Each row comes from the steps of one walk. Every step used is in the known rows, and no mark comes twice. Write the walk behind each row, first mark first.
In the rows, zero is written as 128.
Known rows:
salaf -> femunu -> mutab -> zigi: [117 117  98 114 101 196 177 130  65 146 157 159 151  96 190 137 133 102
 144 121 107 154 140 188 146 135 166 110 113 120  96 107 115 176 138]
zigef -> rasod: [141 137 167 181 147 140 160 163 112 127 143 118 155 123 106 143 118 137
 161 106 122 116 151 134 137 147 127 117 106 120 147 127 148 115 130]
nulu -> zigef -> rasod: [164 151 161 171 154 128 150 180  91 132 149 101 149 125 100 141 105 133
 174  78 108 130 163 135 141 123 142 113  87 124 157 132 175 111 142]
mido -> supegab -> zigef: [144 142 116 177 163 127 113 151 104 112 133 146 153 125 111  96 130  92
 160 125  86 127 146 196 157 145 139 132  85 156 132  89 125 124 168]
mido -> bofo: [ 89 131 132 156 131 145 145 135 110 122 122 147 148 108 137 134 124 133
 130 143 131 142 139 120 143 127 120 128 139 121  99 104 123 105 149]
vofo -> zigef: [157 175 153 131 122 108 124 158 112 123 135 135 155 119 112 129 127 128
 141 115 118 123 139 168 143 119 144 119  83 108 136  92 143 145 133]
mutab -> bofo -> mido -> supegab: [ 96 135 137 176 126 127 137 144 155 146 117 104 159  72 117  99 159 121
 136 136 162 134 170 134 158 156 105 115 170 152  94  92 112  70 153]
femunu -> salaf: [160 130 105 144 145 138 139 153 111 105  99 168 165 130 129 145 126 114
 167 133 118 109 162 135 131 148 129 111 116 123 117  90 101 128 115]
vofo -> zigef -> supegab -> mido -> bofo -> mutab: [ 87 181 120 167 134 133 154 153  78 126 126  95 175 114  92  83 116 124
 137 113 118 133 130 144 153 132 116 120 106 126  93  74 100  79 141]
nibar -> mutab: [117 133 154 138 122 179 152 134  92 129 118 148 152 129 132 128 160 130
 131 142 139 144 138 139 135 125 145 124 120 139  99  83 120 153 142]
zigef -> supegab -> mido: [113 181 138 198 173 142 161 165 102 138 121 126 162 136  94 110 108 143
 170 112 120 128 149 162 167 159 119 141  90 128 101 119 111 111 155]
vofo -> zigef -> supegab -> mido -> bofo -> mutab -> renam -> lupim -> bolab: [151 161 122 123  90 151 150 154  70 170 167 133 208  75  94  76 109 113
 149 131  65 163 152 163 119 141 104 102 133 126  58 105 125 115  72]
bofo -> mutab: [128 117 148 129 120 144 153 121 100 124 123 135 171 118 125 141 146 132
 144 148 140 145 139 146 134 134 133 115 135 133 112 103 110 144 136]
renam -> zigef: [144 174 135 140 155 118 150 161  97 140 130 161 143 115 119 132 116 111
 123 117 137 135 153 159 136 137 122 123 102  93 151 109 140 149 144]
mutab -> bofo -> mido -> supegab -> zigef -> rasod: [128 162 114 228 130 112 140 168 124 138 152  87 154  77  84  86 134  96
 135 103 123 102 165 134 167 181 126 119 127 153 121  95 137  55 129]
siposan -> mutab: [113 117 153 165 130 170 141 145  78 150 130 161 155  91 135 142 127 102
 134 126 134 162 121 149 146 127 132  97 150 130 110 112 125 141 130]
lupim -> renam: [161 136 158 130 113 144 137 151 120 120 151 188 154 127 133 140 133 118
 178 156 105 145 154 121 140 126 134 138 133 137 116 113 111 143 119]
nibar -> mutab -> siposan: [118  99 143 101  95 188 175 156  84 135 114 143 151 129 125 131 153 137
 148 144 138 145 162 131 124 131 142  98 139 141  80  80 120 166 126]
bolab -> lupim: [148 131 141 158 146 178 167 164 100 164 126 165 151 124 109 126 122 162
 154 155 114 145 148 172 160 142 134 134 133 124 138 102 108 135 143]
siposan -> mutab -> renam: [136  89 163 138 113 163 146 155  85 158 133 196 155 109 138 146 119 101
 122 142 119 181 135 149 118 142 128  88 196 124  94 115 117 170  96]
femunu -> mutab -> bofo -> mido -> supegab -> zigef -> rasod: [132 145  91 240 140 147 143 151 100 139 190  74 146  70 106  95 144  76
 119 111 120 119 161 136 167 160 121  99 145 148 130  62 148  39 120]
ludozub -> zigef: [152 165 146 153 134 132 136 167 100 127 131 151 152 116 130 147 114 107
 154 105 133 121 159 174 150 137 131 139  82 115 151 114 142 133 139]
rasod -> zigef -> bolab: [173 141 133 153 113 107 135 155 108 120 173 113 140 112 122 133 119 124
 130 109  90 148 122 191 149 142 144 156  87  84 114 134 176 128 128]
ludozub -> zigef -> supegab -> mido -> bofo -> mutab: [ 82 172 112 187 145 155 169 161  63 132 125 110 176 113 112 105 103 103
 151 105 134 130 153 151 157 150 100 142 105 137 107  98 100  69 144]
rasod -> zigef -> vofo: [169 157 127 121 160 118 149 159 106 124 139 138 105 123 138 124 110 113
 125  85 108 118 142 155 180 136  97 150 100 111 136  87 139 109 108]
renam -> zigef -> supegab -> mido -> bofo: [ 79 204 108 196 182 135 172 176  76 142 121 130 149 118 102  92  90 112
 124 103 126 135 152 143 161 150  94 133 102 101 111 102 117  78 160]
bofo -> mutab -> renam -> zigef -> bolab -> lupim: [187  96 134 125 106 157 186 166  71 175 179 173 164 106  97 122 106 134
 114 164  95 180 166 204  96 164 130 118 182  82 147 124 121 161  91]
bofo -> mido -> supegab -> zigef: [120 179 110 190 144 102 124 165 100 116 150 120 162 105 112 102 154  94
 150 128 112 122 147 176 177 170 133 136 104 155 132 104 112  95 146]
salaf -> femunu -> mutab -> renam: [145  97 127 108 120 173 163 138  53 133 160 173 160 102 164 136 138  99
 146 136  99 169 130 174 126 125 132  91 159 101  95  78 104 169 106]
supegab -> mido: [116 181 138 174 141 119 155 148 104 134 125 138 155 119 118 133 126 157
 143 153 113 134 127 161 180 149 135 147  94 117  90 117 127 124 135]
renam -> zigef -> supegab: [141 169 138 163 190 140 156 183  94 140 122 147 153 133  98 110 101 100
 149  76 144 126 171 163 127 144 107 113  98 106 161 110 122 135 163]
lupim -> renam -> zigef: [170 169 142 121 132 129 143 168 102 132 154 199 146 122 130 132 119  92
 150 137 109 144 166 130 133 129 125 132 117 110 151 109 123 147 120]
nulu -> zigef -> supegab -> mido -> bofo -> mutab -> renam -> lupim: [120 137 119 146 137 156 179 156  43 162 126 139 213 106 109  96  87 116
 153 126  78 194 157 121 130 154  97 113 155 131  75  97 115  95  97]

Which walk is each row?
[125 126 121 141 104 180 171 140  74 172 157 147 208  79 108  89 114 123
 155 152  77 171 156 146 120 158  91 111 164 138  41 125 111 112  84] : zigef -> supegab -> mido -> bofo -> mutab -> renam -> lupim -> bolab
[110 162 133 170  95 116 154 139 136 149 121 126 153  77 113 130 147 145
 109 137 176 128 154 108 162 155 124 125 165 120  82 109 120  99 120] : mutab -> bofo -> mido
[130  84 136  92  90 156 177 141  93 128 120 131 169 119 115 142 138 139
 161 150 139 146 164 139 123 141 126  88 157 133  93 100 111 152 120] : bofo -> mutab -> siposan
[174  95 159 121  85 188 140 147  72 196 171 201 186  55 137 131 121  90
 144 149  80 188 141 166 110 136 121  82 176 125  79 141 145 179  66] : siposan -> mutab -> renam -> lupim -> bolab
[185 160 133 131 140 169 169 186  85 171 154 214 146 121 114 117 109 115
 156 158  92 156 171 154 149 137 124 137 137 111 170 100 102 140 117] : bolab -> lupim -> renam -> zigef
[170 173 108 160 157 120 145 144  89 113 148 166 111 121 118 124 100 108
 130 104  99  98 146 162 178 146 118 152  92 129 143  88 126 131 102] : supegab -> zigef -> vofo
[ 64 118 107 147 121 174 198 159  74 134 110 102 172 119  98 102 111 141
 161 137 128 150 165 117 144 154  96 104 156 142  55  94  89  85 137] : zigef -> supegab -> mido -> bofo -> mutab -> siposan
[ 93 205 124 189 151 125 144 176  92 129 128 106 156 120  95  86 101 132
 141  97 109 124 137 148 167 131 114 134  85 116  96  84 119  77 148] : vofo -> zigef -> supegab -> mido -> bofo
[137 214 140 181 158 117 144 183  99 135 131 109 165 133  84  97 108 134
 162  92 108 116 140 180 166 142 131 132  61 113 118  95 124 113 143] : vofo -> zigef -> supegab -> mido
[ 74 112 139 194 119 163 137 149 120 173 122 115 160  41 127  97 155  86
 120 127 163 162 148 131 157 149 102  84 206 160  86  90 109  73 138] : siposan -> mutab -> bofo -> mido -> supegab
[149 166 149 175 168 155 145 186  97 129 127 138 163 135 108 124  98  98
 180  65 142 115 177 174 140 143 113 132  78 129 163 116 124 123 157] : ludozub -> zigef -> supegab
[ 65 148 119 185 148 161 173 138  80 129 115 109 175 118 106  97 121 134
 146 134 130 145 138 128 157 148 104 130 137 143  73  96  89  74 150] : zigef -> supegab -> mido -> bofo -> mutab
[107 156 129 143 117 125 158 161  83 133 132 126 180 132  95  87 108 122
 127 126 104 153 147 145 127 147 111 108 153 124  75  75  95 104 105] : vofo -> zigef -> supegab -> mido -> bofo -> mutab -> renam
[126 131 104 158 102 150 201 160  57 177 177 157 161  91 101 105  97 148
  86 189  77 189 145 184 129 171 117 140 189  77  99 118 115 106  86] : supegab -> mido -> bofo -> mutab -> renam -> zigef -> bolab -> lupim
[106 159 102 186 110 151 132 141 100 141 128 117 151  81 108  71 179  88
 103 139 137 129 151 139 165 160 144 128 141 171  73  50 109  92 137] : nibar -> mutab -> bofo -> mido -> supegab -> zigef
[174 150 109 201 104 149 142 184  88 138 219 150 163  88  97  94 140 107
 187 171  49 153 155 195 171 173 146 169 138 155 150 130 101  84 111] : bofo -> mido -> supegab -> zigef -> bolab -> lupim -> renam
[198 114 115 190 123 174 132 170  92 138 203 176 153 107  96  85 113 103
 194 170  21 155 156 213 151 152 149 162 120 156 151 114 115 112 133] : mido -> supegab -> zigef -> bolab -> lupim -> renam
[137 197 118 180 170 119 153 186  93 140 123 110 146 145 101  96 106 121
 149  87  97 135 131 175 186 162 121 155  65 113  96 107 129 101 146] : rasod -> zigef -> supegab -> mido
[ 91 139 136 185  91 152 155 142  99 173 129 139 154  45 124 133 145 107
  96 129 179 158 133 105 162 148 122  98 202 128  75 107 117  99 107] : siposan -> mutab -> bofo -> mido
[162 116 143 181 125 174 169 160 100 155 170 142 153 102 102 133 113 169
 154 155  94 153 146 200 143 145 141 149 129 105 139 138 134 130 135] : zigef -> bolab -> lupim
[192 155 148 158 147 177 183 207  80 171 173 181 147 121  97 120  96 112
 170 130  80 138 179 136 142 149 120 127 127 109 197 112 123 114 107] : bolab -> lupim -> renam -> zigef -> rasod
[ 95 146 149 168 146 123 133 162 128 124 134 103 168 100 130 116 165 120
 166 135 142 136 158 158 161 156 110 121 138 151 129 113 105  86 155] : bofo -> mido -> supegab
[108 139 115 244 125 146 139 169  87 165 157 100 154  49  95  87 132  59
 119  94 124 128 143 132 167 172 121  91 165 161 117  94 135  55 118] : siposan -> mutab -> bofo -> mido -> supegab -> zigef -> rasod
[153 129 113 123 171 181 176 177  31 150 158 169 159 111 138 107 105  60
 146  78 111 162 157 187 110 136 108  76 140  86 139  72 100 162 126] : salaf -> femunu -> mutab -> renam -> zigef -> supegab
[175 129 147 138 120 189 160 166 103 158 151 203 155 127 119 124 125 141
 182 178  87 157 160 143 157 134 133 145 153 138 140 105  93 136 118] : bolab -> lupim -> renam
[180 158 135 152 173 194 175 206  82 171 148 202 153 137  90  96  96 102
 184 120 101 149 187 153 139 145 108 129 133 125 180  99  87 127 139] : bolab -> lupim -> renam -> zigef -> supegab
[ 73 146  93 138 138 157 202 176  56 146 114 112 163 113  95  92  97 111
 136 115 133 148 174 126 139 158  88  96 143 113  87  88 100  90 136] : renam -> zigef -> supegab -> mido -> bofo -> mutab -> siposan
[ 87 147 108 130 106 149 178 174  73 131 121  86 174 115  87  90 109 131
 153 114 115 137 159 134 145 135 108  95 127 130  69  71 104  87 122] : vofo -> zigef -> supegab -> mido -> bofo -> mutab -> siposan
[ 99 177 117 173 167 128 172 189  85 151 128 164 150 134 105  95  82 112
 113 113 111 153 167 141 132 165  91 124 148  95  95 105 109 105 127] : mutab -> renam -> zigef -> supegab -> mido -> bofo
[ 95 117 115 191 135 165 138 127 132 148 152  91 151  65 140 108 167 103
 119 144 160 153 169 134 159 136 101  94 188 145 100  61 123  54 148] : femunu -> mutab -> bofo -> mido -> supegab
[168 167 127 200 142 120 148 166  83 118 161 134 147 129  91 130 106 113
 150 103  91 102 137 153 154 159 152 134  71 125 149 117 152 125 118] : supegab -> zigef -> rasod
[129 175 126 219 150 108 139 185  95 114 171  88 165 107  95 103 142  94
 164 102 103 103 152 159 167 180 129 125  94 153 160 118 131  70 134] : bofo -> mido -> supegab -> zigef -> rasod
[173 148 129 172 141 157 175 175  83 167 172 153 144  92  95 126  97 140
 129 138  97 152 156 211 138 150 134 141 116  75 171 132 146 136 134] : renam -> zigef -> bolab -> lupim
[ 86 169 122 160 152 173 181 180  57 151 122 163 150 138 112  82 111 103
  95 122 121 162 161 128 122 155 105 122 153 114  75  75 100 115 123] : nibar -> mutab -> renam -> zigef -> supegab -> mido -> bofo
[195 161 130 119 163 174 182 185  85 163 164 213 113 114 122 110  90 111
 151 134  89 135 188 144 164 136  84 145 146 115 194  85  94 119  90] : bolab -> lupim -> renam -> zigef -> vofo
[114 135  90 127 120 209 222 203  45 177 140 165 168 116  87  76  93 117
 169 157  87 167 189 120 149 158  88 112 181 134 107  81  66  80 110] : bolab -> lupim -> renam -> zigef -> supegab -> mido -> bofo -> mutab -> siposan
[140 162 129 144 157 127 181 176  75 153 129 156 174 140  92 101 105 112
 125 119 121 156 167 166 121 175 105 112 143 106 110 106  97 142 109] : bofo -> mutab -> renam -> zigef -> supegab -> mido
[131 168  94 189 145 111 138 147 127 131 141 119 116  68 108  80 129  93
 117 106 130  96 173 143 190 168  89 140 148 158 116  67 110  60 114] : mutab -> bofo -> mido -> supegab -> zigef -> vofo
[185 151 143 144 108 124 146 161 101 126 198 175 147  99 122 140 108 100
 152 138  90 152 160 157 118 136 132 147 114  89 151 146 150 143 110] : lupim -> renam -> zigef -> bolab
